(in the rows, 128 means zero)
Known rows, with every way that one mark hangs from another:
(pabubes (pumot (giso kanol)) rumo): [133, 144, 162, 149, 142, 121, 141,  96, 100, 116, 144, 148, 123, 157, 119,
 115, 104, 147, 144, 121, 176, 135, 121, 130]
(gafedib (doforev tevi) (sase (pabubes (pumot giso) rumo))): [114, 150, 138, 155, 140, 118, 134,  68, 137,  93, 114, 117, 134, 157,  99,
  45,  91, 145, 150, 131, 164, 165,  96, 170]
(gogal (gafedib (doforev tevi) sase)): [ 74, 160, 123, 120, 146, 154, 150,  99, 133, 110, 126, 116, 130, 162,  73,
  88, 110, 135, 151, 148, 200, 182,  89, 120]
(pabubes pumot): [114, 133, 144, 116, 126, 139, 168, 100, 119, 118, 161, 137, 151, 126, 101,
 112, 120, 145, 134, 151, 182, 136, 106, 126]
(pabubes (pumot (vesad (giso (kanol melo)))) rumo): [128, 133, 135, 153, 124, 130, 137, 102, 141, 128, 139, 129, 115, 126, 101,
 123, 111, 160, 158, 134, 176, 156, 109, 112]
(rumo (pabubes pumot)): [116, 136, 135, 123, 117, 132, 181,  98, 138, 121, 155, 135, 137, 112,  93,
 117, 138, 139, 135, 165, 177, 119,  97, 131]
(rumo (pabubes (pumot (giso (kanol melo)) vesad))): [116, 136, 121, 164, 119, 125, 141, 119, 167, 133, 126, 127, 114, 147,  96,
 150, 147, 141, 166, 166, 158, 126, 106, 114]
(sase gafedib): [120, 143, 160, 109, 116, 154, 168, 103, 100, 130, 153, 130, 157, 133,  84,
 152, 110, 140, 141, 153, 177, 156, 108, 134]
(rumo (pabubes (pumot giso))): [122, 147, 131, 136, 121, 130, 158, 103, 138, 112, 143, 138, 130, 133, 102,
 127, 134, 132, 141, 145, 160, 121, 112, 147]
(gogal (gafedib (doforev tevi) (sase pabubes)) nitide): [ 94, 156, 139, 138, 164, 158, 152,  96, 141,  94, 100,  97, 141, 144,  66,
  61, 107, 132, 154, 165, 198, 172,  65, 130]
(sase (gafedib (doforev tevi)) pabubes): [125, 137, 138, 144, 105, 138, 146,  86, 116, 111, 119,  97, 177, 140,  69,
 111,  91, 117, 145, 167, 176, 164,  79, 152]
(sase (gafedib doforev) (pabubes pumot rumo)): [126, 134, 166, 132, 113, 116, 153,  59, 113, 110, 144, 105, 139, 121,  80,
  89, 109, 148, 144, 139, 180, 147,  95, 184]
(sase gafedib (pabubes rumo)): [140, 141, 184, 120, 120, 130, 169,  83,  91, 129, 134, 114, 150, 127,  79,
 132,  91, 146, 138, 143, 169, 150, 101, 147]
(rumo pabubes): [119, 139, 137, 120, 121, 140, 176, 118, 120, 134, 138, 127, 140, 131,  88,
 137, 124, 134, 130, 159, 178, 125, 105, 111]
(sase gafedib (pabubes (pumot vesad) rumo)): [128, 126, 177, 132, 125, 136, 168,  71, 128, 127, 146, 111, 147, 109,  88,
 127, 111, 170, 160, 143, 151, 143, 101, 150]
(gafedib sase): [ 97, 146, 145, 101, 145, 152, 171, 110, 115, 132, 138, 133, 132, 149,  94,
 106, 106, 151, 135, 154, 188, 160, 113, 115]
(vesad (giso kanol)): [141, 142, 134, 135, 128, 145, 148, 115, 104, 122, 127, 129, 130, 140, 105,
 139,  90, 127, 136, 149, 204, 146, 115, 106]
(tevi doforev): [103, 137, 146, 117, 114, 155, 155, 108, 113, 128, 131, 122, 156, 137,  94,
 129, 100, 136, 122, 153, 178, 147, 117, 111]
(kanol melo): [112, 140, 139, 111, 113, 138, 157, 126, 114, 138, 144, 127, 153, 146,  79,
 134, 117, 131, 132, 158, 177, 152, 103, 109]
(pumot vesad): [110, 129, 139, 123, 141, 160, 160, 129, 122, 139, 141, 120, 153, 144, 100,
 153, 112, 152, 142, 142, 161, 139, 117,  86]
(pabubes (pumot giso vesad) rumo): [117, 136, 153, 142, 150, 140, 140, 104, 128, 119, 151, 135, 134, 147, 120,
 128, 116, 170, 154, 101, 139, 140, 129, 126]
(gogal (gafedib (doforev tevi) (sase (pabubes pumot rumo)))): [ 90, 149, 146, 132, 145, 123, 158,  57, 138,  97, 123, 109, 121, 138,  74,
  41, 104, 149, 155, 147, 190, 167,  78, 157]

Rows:
[102, 135, 133, 122, 134, 125, 156,  76, 145, 110, 126, 103, 123, 136,  87,
  56, 114, 149, 141, 166, 196, 145,  96, 160]  (gafedib doforev (sase (pabubes pumot)))
[119, 137, 151, 160, 136, 123, 127, 113, 137, 131, 139, 135, 121, 162, 106,
 133, 119, 157, 163, 128, 155, 144, 117, 113]  (pabubes (pumot (giso (kanol melo)) vesad) rumo)
[139, 131, 159, 161, 128, 137, 141,  87, 140, 120, 125, 112, 135, 142,  98,
 156, 113, 144, 177, 162, 160, 135, 106, 152]  (sase gafedib (pabubes (pumot (giso kanol) vesad)))
[112, 134, 148, 112, 134, 132, 180,  81, 135, 118, 134, 119, 129, 124,  90,
  77, 110, 153, 142, 174, 185, 142,  98, 151]  (gafedib (sase (pabubes pumot)))
[ 90, 152, 138, 108, 150, 136, 153,  86, 132, 116, 111,  91, 107, 157,  64,
  91, 113, 140, 145, 158, 206, 158,  96, 140]  (gogal (gafedib doforev (sase pabubes)))
[124, 136, 140, 153, 151, 150, 132, 135, 121, 134, 121, 126, 134, 173, 115,
 168, 105, 142, 156, 138, 164, 136, 127,  85]  (pumot (giso kanol) vesad)
[ 99, 126, 135, 156, 147, 132, 152,  75, 154, 113, 118, 105, 137, 140,  93,
  51,  99, 165, 158, 146, 161, 162,  90, 138]  (gafedib (doforev tevi) (sase (pabubes (pumot vesad) rumo)))
[118, 124, 159, 144, 125, 129, 148,  70, 134, 119, 137,  97, 139, 123,  84,
 107, 114, 163, 160, 136, 161, 147, 102, 161]  (sase (gafedib doforev) (pabubes (pumot vesad) rumo))
[130, 146, 136, 151, 127, 124, 153, 104, 136, 116, 134, 140, 116, 146, 109,
 131, 128, 128, 147, 158, 180, 117, 108, 131]  (rumo (pabubes (pumot (giso kanol))))
[ 89, 145, 119, 131, 136, 150, 149, 107, 128, 117, 126, 124, 150, 164,  90,
  76,  98, 135, 141, 153, 189, 177,  96, 118]  (gafedib (doforev tevi) sase)
[132, 130, 115, 156, 127, 144, 157, 104, 161, 121, 129, 126, 113, 109, 105,
 143, 126, 147, 159, 159, 184, 125, 108, 112]  (rumo (pabubes (pumot (vesad (giso kanol)))))
[128, 148, 157, 149, 124, 109, 132, 103, 114, 122, 144, 145, 119, 159, 104,
 113, 116, 142, 149, 130, 174, 145, 110, 132]  (pabubes (pumot (giso (kanol melo))) rumo)
[137, 146, 124, 134, 111, 136, 135, 123, 119, 129, 123, 126, 131, 143,  87,
 137, 101, 124, 139, 160, 201, 156, 103, 107]  (vesad (giso (kanol melo)))
[111, 124, 157, 129, 144, 142, 164, 100, 122, 130, 160, 132, 142, 127, 109,
 120, 117, 175, 148, 120, 156, 138, 117, 113]  (pabubes (pumot vesad) rumo)
[145, 133, 157, 140, 120, 143, 155,  66, 136, 112, 136, 110, 136,  95,  90,
 130,  98, 167, 162, 129, 158, 155, 105, 164]  (sase gafedib (pabubes (pumot (vesad giso)) rumo))
[102, 133, 122, 138, 126, 129, 157,  76, 148, 103, 122, 109, 147, 139,  84,
  45, 103, 138, 145, 175, 185, 158,  80, 152]  (gafedib (doforev tevi) (sase (pabubes pumot)))
[ 92, 151, 135, 141, 158, 151, 156,  77, 158,  80, 119, 103, 136, 126,  72,
  40, 122, 141, 160, 169, 197, 165,  60, 151]  (gogal (gafedib (doforev tevi) (sase (pabubes pumot))) nitide)
[128, 139, 169, 129, 120, 124, 146,  78,  98, 122, 128,  97, 145, 139,  73,
 111,  96, 140, 137, 135, 181, 155,  99, 159]  (sase (gafedib doforev) (pabubes rumo))
[125, 136, 157, 151, 104, 120, 153,  58, 119, 103, 139, 110, 164, 122,  79,
  78,  95, 137, 151, 148, 168, 160,  80, 176]  (sase (gafedib (doforev tevi)) (pabubes pumot rumo))
[140, 144, 168, 165, 124, 105, 123,  65, 112, 105, 123, 111, 121, 152,  95,
 104, 102, 136, 156, 134, 183, 143, 106, 182]  (sase (gafedib doforev) (pabubes (pumot (giso kanol)) rumo))
[114, 136, 123, 146, 133, 143, 155, 112, 161, 120, 137, 128, 128, 131, 106,
 146, 142, 149, 157, 140, 143, 120, 118, 127]  (rumo (pabubes (pumot giso vesad)))
[125, 148, 159, 129, 137, 129, 145,  94, 107, 110, 155, 146, 134, 147, 116,
 112, 107, 153, 138, 107, 159, 141, 122, 145]  (pabubes (pumot giso) rumo)
